Known rows, with every step that occurs:
V-Y: [-0.382 -0.459 -0.832 -1.040  0.640  1.446 -0.007 -4.610  3.640  4.679
  3.757 -3.148  3.203  2.730 -1.768  3.652 -3.545  1.653  0.643 -0.677
 -0.052  1.976 -0.377]
L-S-Y: [-1.474 -1.375  3.200  0.594 -0.181  0.069  0.960 -4.037  1.278 -1.958
 -0.108  0.245 -0.639 -1.711 -0.402  1.638 -3.067 -4.869  2.153 -0.626
 -3.481 -1.373  0.535]
S-B-V-Y: [-0.952 -1.979 -3.665  0.483 -2.223 -4.851  1.872 -2.554  5.107  2.946
 -0.461 -1.845  1.389  1.929 -2.692  0.430  2.166  2.968 -3.790 -1.498
 -3.366  2.053  0.425]
Y-B-S-L-V: [ 4.597  6.797  0.252 -3.202 -1.231 -0.545 -0.914  3.547 -6.696 -1.967
 -1.344  2.974 -5.079  3.096  2.266  2.227 -1.802  1.764  1.406  0.631
  3.414 -0.298 -0.640]
K-L-V-Y: [ 7.155 -3.658  1.699 -0.406  3.646  4.646 -0.556 -3.612  0.349  4.936
  3.208 -9.054  1.619 -0.097 -0.358  0.376 -5.033  4.014 -1.485 -1.176
  1.889  0.792  0.251]
K-Y-B-V: [-4.461 -6.604  2.153  1.085 -0.539 -1.485  0.514 -1.558  1.054 -0.603
 -4.299  2.576  0.719 -1.018  1.092 -3.419  3.181 -1.424  0.113 -0.173
  2.144 -2.804 -2.317]
H-Y-B-S: [-3.724  5.875 -0.646 -1.694  2.253  0.762 -3.464  0.799 -1.936 -0.458
  2.334 -0.702 -0.550  6.480 -2.696  2.083  0.443 -1.435  3.688  1.800
  3.090 -1.544  1.142]
K-Y-B-V-L: [-3.863 -7.209  0.944  3.497  0.146 -0.237  0.609  2.300  1.488 -0.309
 -4.146  3.645  1.207 -2.669  0.146 -5.840  5.067 -1.437 -0.392 -0.160
  0.630 -0.841 -1.613]
V-Y-B-S-L-K: [ 2.586  8.069 -5.204 -6.272 -0.045 -4.010  0.942  4.404  0.066 -1.066
  5.039  5.096  1.168  6.744 -2.010  2.424  0.660  1.589  1.753  0.597
  3.592  0.031  1.507]
B-S-L-V: [ 6.963  6.772  1.639 -2.501 -1.725  1.751 -0.658  1.524 -6.949  1.395
  0.642  0.934 -4.399  3.359  2.552  4.832 -5.660  1.775  1.942 -2.833
  2.000  0.782 -1.804]
H-Y-B: [-5.541  2.471  0.237 -1.363  2.579  1.672 -3.670 -1.835 -0.183  0.506
  1.575 -1.745  0.987  2.921 -1.653  1.450  1.180 -2.158  2.515  3.535
  3.255 -2.671  0.334]
V-L-S-Y: [-0.411 -1.954  1.753  3.711  1.082  2.321  0.867  1.024  1.773 -1.277
  0.220  1.322  0.200 -3.880 -1.271 -1.280 -0.525 -4.546  1.445 -0.582
 -5.255  1.614  1.255]
S-B-Y: [ 3.627 -2.587  0.583  1.473 -2.949 -3.896  1.536 -2.093  3.416  1.292
 -4.095 -1.600 -0.994  1.313 -0.148  2.054  0.528 -0.540 -1.353 -2.501
 -3.805  4.390 -1.199]
B-S-L-V-Y: [ 6.652  7.041 -1.010 -3.750 -1.777  0.070 -0.646  1.918 -4.457  3.148
  2.052  0.506 -3.292  5.022 -0.799  5.561 -4.242  3.703  1.400 -2.917
  2.307  1.585 -1.568]
K-B-V-L: [-2.432 -6.623 -0.154  4.391  2.083  2.219  0.479 -1.497  1.172  3.391
  0.724 -4.414  2.568 -4.870  2.077 -0.969 -1.249  4.385 -3.306  1.037
  0.089  0.932  2.613]
K-Y-B-V-L-S: [-5.858 -4.786 -0.028  2.868 -0.246  0.758  0.923  1.369  1.175 -3.411
 -4.636  3.571 -0.663 -4.768 -0.637 -6.420  5.246 -3.099  0.261  1.206
  0.417 -2.708 -1.705]
S-Y-B-V-L-K: [-3.180 -0.744 -0.353  1.793  0.013 -3.303 -0.819  5.481  1.373 -3.027
  0.618  3.715  3.361 -0.319 -0.862 -4.328  5.456 -1.916 -1.282 -0.840
 -3.288  0.507  1.336]
B-S-L: [ 5.228  3.639  0.205 -2.608 -0.849 -0.264  1.560  0.825 -4.361  2.473
  2.192  3.784 -2.586  3.883  1.843  5.127 -5.883 -0.496  2.594 -2.667
  1.853  0.666 -0.215]
L-V-Y: [ 1.734  3.351  1.256 -0.701 -0.624  4.222 -2.597 -3.896 -0.023  2.919
  1.632 -6.520  0.936  1.880 -0.517  3.453 -3.505  4.274 -0.124 -0.922
  0.177  1.912 -2.221]
Y-B-S-L: [ 3.163  4.130 -1.066 -3.241 -0.427 -2.528  0.959  2.854 -4.377 -0.933
  0.056  5.447 -3.610  3.614  1.751  2.309 -1.577 -0.267  1.947  0.821
  3.023 -0.549  0.873]

Rows:
[-3.500 -4.838  0.631  3.309 -0.024 -3.322 -1.169  3.686  0.847  0.325
 -2.116  2.592  0.504 -1.442 -1.602 -3.527  4.596 -1.202 -1.939 -0.932
 -3.908  1.340  0.611] -> S-Y-B-V-L
[-4.129 -4.309  1.757  1.040 -0.839 -4.715 -1.169 -0.164  0.504 -0.049
 -2.409  1.581  0.049 -0.099 -0.893 -1.420  2.658 -1.185 -1.429 -0.966
 -2.386 -0.459 -0.060] -> S-Y-B-V
[ 0.551  4.069 -0.006 -1.678 -0.340  2.241 -2.848 -1.691 -0.438  0.289
 -0.087 -4.751 -0.080  1.970 -0.728  1.317 -0.366  4.489 -0.382  1.726
  1.458  1.107 -1.391] -> L-V-Y-B
[ 1.131 -0.108 -1.893  3.797 -1.838  0.329  1.697  1.516  2.973 -2.038
 -3.228 -0.349 -2.128 -3.732 -1.845 -1.490  2.844 -2.719 -0.652 -0.396
 -5.352  3.933 -0.284] -> V-L-S-B-Y
[-3.499  0.957 -1.931  1.005 -2.889 -1.408  2.314 -4.396  1.772 -3.183
 -2.343 -1.299 -2.226 -2.716 -0.186 -0.572  0.806 -1.948 -1.789  0.568
 -3.513 -1.673  0.119] -> L-S-B-V
[-7.823  1.636 -3.122  2.219 -0.680  2.461 -1.160  0.730 -0.923 -3.360
 -1.509 -0.341 -1.481 -4.801 -0.801 -4.122  4.108 -1.205 -1.199  2.781
 -0.815 -1.395 -0.327] -> Y-B-V-L-S
[ 7.708  1.440 -0.505 -2.838  1.006 -1.468  1.066  0.680 -2.415  3.622
  1.819 -1.589 -2.080  2.200  0.904  5.254 -4.958  7.843 -0.559  0.238
  4.359  1.051  2.429] -> K-B-S-L-V-Y
[ 5.892 -5.940 -0.088  0.501  1.213 -1.216  3.479 -3.457  2.978 -0.303
 -1.907 -4.578 -2.252 -3.169 -0.900 -1.303 -1.376 -2.552 -1.538 -0.721
 -1.504  0.154  1.238] -> K-L-S-B-Y
[ 6.015 -3.182  0.714 -1.447  3.890  2.752 -0.780 -1.487  0.094  2.558
  1.607 -7.333  0.507  0.130 -0.522 -1.413 -2.114  4.124 -1.782  1.244
  2.955  0.086  0.745] -> K-L-V-Y-B
[ 1.181 -3.501 -0.995  3.435 -1.168 -2.930  3.780  4.123  4.683 -2.313
 -1.674  3.813  4.182 -0.616  0.722 -5.645  5.487 -1.375 -2.288 -2.245
 -4.064  1.426  0.848] -> S-B-V-L-K-Y
[ 5.446  2.918  2.720 -2.366 -1.703  2.662 -1.202 -1.195 -5.143  2.321
 -0.457 -0.170 -3.104 -1.193  3.897  4.204 -4.832  1.175  0.396 -0.626
  2.477 -0.844 -3.135] -> S-L-V
[ 1.696 -1.224  3.823 -0.820  0.953  2.299  2.288 -1.559  2.638 -2.787
  2.397  2.627  6.247  1.815  3.523 -0.763 -2.009 -3.758  3.197 -1.720
  1.423 -1.601 -0.551] -> L-K-Y
[ 0.086  9.045 -0.555 -4.039  0.478  0.134 -4.586  3.763 -6.154 -0.173
  0.497  0.838 -4.402  5.208 -1.775  2.749  0.752  0.449  2.959  1.780
  5.180 -2.619 -1.008] -> H-Y-B-S-L-V
[ 3.952  3.910 -1.168 -4.552 -1.355 -1.268 -1.555  1.222 -2.635  2.228
 -0.380  1.015 -2.925  0.720  0.222  2.696 -0.386  3.630 -0.409  1.602
  3.871 -0.672 -2.421] -> S-L-V-Y-B
[-5.841 -1.985 -0.530  4.025 -1.114  1.438 -0.794  0.426  0.620  0.033
 -0.655 -0.327 -0.366 -4.790 -2.342 -2.561  1.917 -2.710 -1.248 -2.024
 -5.078  0.006 -0.686] -> B-V-L-S-Y
[-3.424 -7.045  0.417  4.203  1.511 -0.642  0.985 -0.533  2.014  0.544
 -0.949 -2.342  0.713 -6.613 -0.348 -2.165  0.381  1.569 -2.960  0.984
 -2.500 -0.312  3.326] -> K-B-V-L-S-Y
[-1.786  0.251 -2.031 -2.001  0.993 -0.965 -0.360 -2.271  3.178  1.735
  1.892 -1.154  2.023  2.775 -2.114  1.533  0.272  2.033  0.223  2.111
  1.275  0.867  0.655] -> V-Y-B
[-6.931  0.886 -2.403  3.407 -1.150  5.222 -1.087 -1.422 -0.543 -0.233
  0.548 -2.599 -0.333 -5.152 -0.860 -2.144  0.686 -1.676 -1.116 -0.530
 -2.583 -0.444 -1.515] -> B-V-L-S
[-5.250  3.271 -3.140  1.213 -0.125  1.680 -1.348  3.610 -0.282 -3.430
  1.727  0.731  3.334 -1.378  1.074 -4.230  4.635 -0.340 -1.389  1.481
 -0.194 -0.245  0.269] -> Y-B-V-L-K
[ 2.608 -0.573  0.399  2.222  3.890  4.350  1.839  1.979  2.297 -1.332
  5.049 -1.487  6.664 -2.041  3.783 -1.089 -2.186  1.326 -0.164  1.861
 -0.192  1.768  4.591] -> V-L-K-B
[-6.320 -0.297 -0.871  0.293 -1.030  0.071 -1.680 -2.552 -1.057 -0.516
 -1.206 -1.319 -0.185 -0.748  1.066 -1.108  1.592  0.439 -1.433  1.377
  1.090 -1.713 -1.117] -> Y-B-V
[ 0.379 -4.220  3.639  0.428  0.991 -4.080  0.049 -0.236  1.199 -0.612
 -1.511  2.627  0.626  1.339  0.442 -0.114  0.180 -2.256  0.749  0.104
 -2.405  0.590  1.550] -> S-Y-B
[ 4.894 -0.784  2.102 -3.871 -0.195 -1.045  3.089  1.295  0.084 -0.601
  1.946  7.626  2.931  0.503  3.903  1.026 -2.036 -3.833  2.804 -1.483
  3.900 -3.125 -1.564] -> S-L-K-Y
[-2.552 -0.810  2.121 -0.327  0.040 -1.976  0.600 -1.887  0.913 -4.554
 -1.909  2.153 -1.845 -1.797 -0.579 -0.503  0.144 -4.501  1.821  2.008
 -2.432 -2.045  1.273] -> L-S-Y-B
